Every row comes from one small tree of marks. The marks that hang from a mark follow it in brackets, in alphabetical order. Every link used is in the known rows. Which tree was each row made from?
(in the rows, 128 means zero)
Known rows
N{R}: [125,137,99,129,139,137,116,107,125,125,121,109,151,127,115,148,131,120,128,115,124,138,140]
U{K{R{N}} Q{Y}}: [134,106,75,134,138,116,118,150,107,115,100,109,75,105,102,162,140,157,157,111,174,115,141]
Q{U Y}: [143,122,111,156,140,120,115,119,122,118,117,150,119,121,147,162,112,160,104,124,137,106,141]
Q{Y}: [155,137,103,156,135,130,126,133,133,131,118,148,113,123,134,163,145,152,125,123,145,116,127]
R{N{Y}}: [128,100,138,102,136,120,95,147,117,93,149,117,137,74,112,110,143,120,150,160,139,147,154]
U{Q{Y}}: [156,115,100,144,124,117,152,134,128,112,111,129,99,102,156,123,148,165,116,119,168,111,129]
Y{N{R}}: [106,152,83,142,124,150,131,111,118,130,125,129,156,137,121,140,163,125,126,130,141,127,140]
N{R{K} Y}: [134,153,101,116,98,132,104,113,116,108,133,112,160,99,101,131,166,136,147,162,134,162,162]
K{Y}: [117,133,142,129,128,129,119,139,128,139,131,102,142,135,138,95,133,133,129,140,139,125,131]
K{R Y}: [112,128,132,103,128,137,110,130,113,142,116,99,129,131,96,106,136,128,133,133,139,127,123]
N{Y}: [130,126,144,109,118,126,120,142,132,116,144,139,141,101,114,107,147,118,131,151,130,135,129]
Q{U{K} Y{N{R}}}: [107,166,52,194,130,143,118,119,123,149,110,156,144,161,133,193,141,152,119,110,147,96,149]
U{K Q{Y{N}}}: [126,150,70,178,101,132,170,155,129,142,111,154,100,145,154,137,174,163,133,118,182,90,124]
D{K}: [140,145,151,130,120,114,119,110,124,127,130,153,142,112,137,118,111,120,119,123,128,131,136]
Y{N{R{K}}}: [114,171,71,147,91,146,126,102,107,126,121,121,149,136,121,145,178,149,141,154,151,145,164]
R{K N}: [134,120,112,126,115,116,99,127,104,98,129,96,115,101,127,139,139,152,162,162,148,159,177]
D{K N{R}}: [125,147,111,111,144,96,89,82,118,131,113,134,188,84,97,144,110,93,120,129,138,158,161]
U{K{R Y{N}} Q}: [81,140,102,125,92,139,154,152,108,154,110,105,113,154,116,78,163,141,142,131,178,100,120]
K{R{N} Y}: [109,103,129,96,147,128,84,137,100,115,123,75,121,104,95,112,132,130,151,146,149,140,149]
Q{U Y{N{R{K}}}}: [129,167,53,175,102,140,113,94,103,116,109,141,141,128,141,178,163,178,118,149,162,125,178]

Which tree is each row?
[137,118,127,107,103,114,91,139,107,86,144,108,129,74,113,115,158,144,166,185,149,165,176] => R{K N{Y}}
[142,157,43,164,88,136,151,107,106,107,105,123,121,111,148,140,198,185,130,143,192,126,166] => U{Q{Y{N{R{K}}}}}
[118,111,85,146,153,120,81,136,104,124,106,129,94,122,93,200,105,153,145,115,143,111,153] => Q{U{K{R{N}}} Y}
[130,135,155,89,121,86,93,119,125,124,135,163,179,58,97,103,124,91,121,166,145,153,147] => D{K N{Y}}
[96,100,114,107,128,117,114,156,101,125,113,62,103,118,107,93,128,140,161,127,170,124,146] => U{K{R{N} Y} Q}
[83,131,130,126,126,128,101,137,111,159,113,103,132,162,100,125,95,132,129,122,130,107,132] => Q{U{K{R Y}}}
[87,167,113,162,106,143,135,162,131,173,130,126,143,177,135,107,157,131,145,138,153,102,125] => U{K{Y{N}}}
[120,148,66,171,135,144,118,100,115,122,114,150,146,129,141,173,149,156,101,126,150,106,155] => Q{U Y{N{R}}}
[69,161,93,164,124,142,113,124,115,156,124,107,173,175,135,126,127,131,124,130,141,102,153] => Q{U{K{Y{N{R}}}}}
[119,139,89,155,134,127,106,131,116,149,101,149,100,147,96,195,108,152,126,104,135,100,127] => Q{U{K{R}} Y}
[97,157,97,142,123,152,122,120,119,141,129,101,168,144,132,106,170,129,127,141,152,124,143] => K{Y{N{R}}}
[121,97,131,78,136,127,85,139,104,95,135,116,122,71,71,124,148,117,153,156,139,149,145] => K{R{N{Y}}}
[111,149,89,116,122,108,85,106,110,136,109,74,183,107,98,127,147,128,146,169,158,168,179] => D{N{R{K{Y}}}}
[118,147,63,155,100,139,157,146,115,144,100,151,84,141,111,148,178,161,137,113,183,93,115] => U{K{R} Q{Y{N}}}
[111,136,144,84,130,96,84,109,106,147,109,123,165,85,78,105,114,101,124,150,154,148,143] => D{K{R Y} N}
[108,164,113,146,79,140,130,136,111,139,130,113,139,145,144,90,181,158,142,178,166,130,154] => R{K{Y{N}}}
[121,159,100,134,108,133,102,112,111,131,118,75,159,132,125,119,153,148,143,151,143,152,166] => N{R{K{Y}}}
[121,122,152,96,138,114,75,119,94,117,125,100,134,87,105,102,117,124,143,142,151,143,156] => D{K{R{N} Y}}
[123,123,126,125,115,117,91,138,102,108,132,68,130,108,136,104,144,157,164,174,157,154,178] => R{K{Y} N}
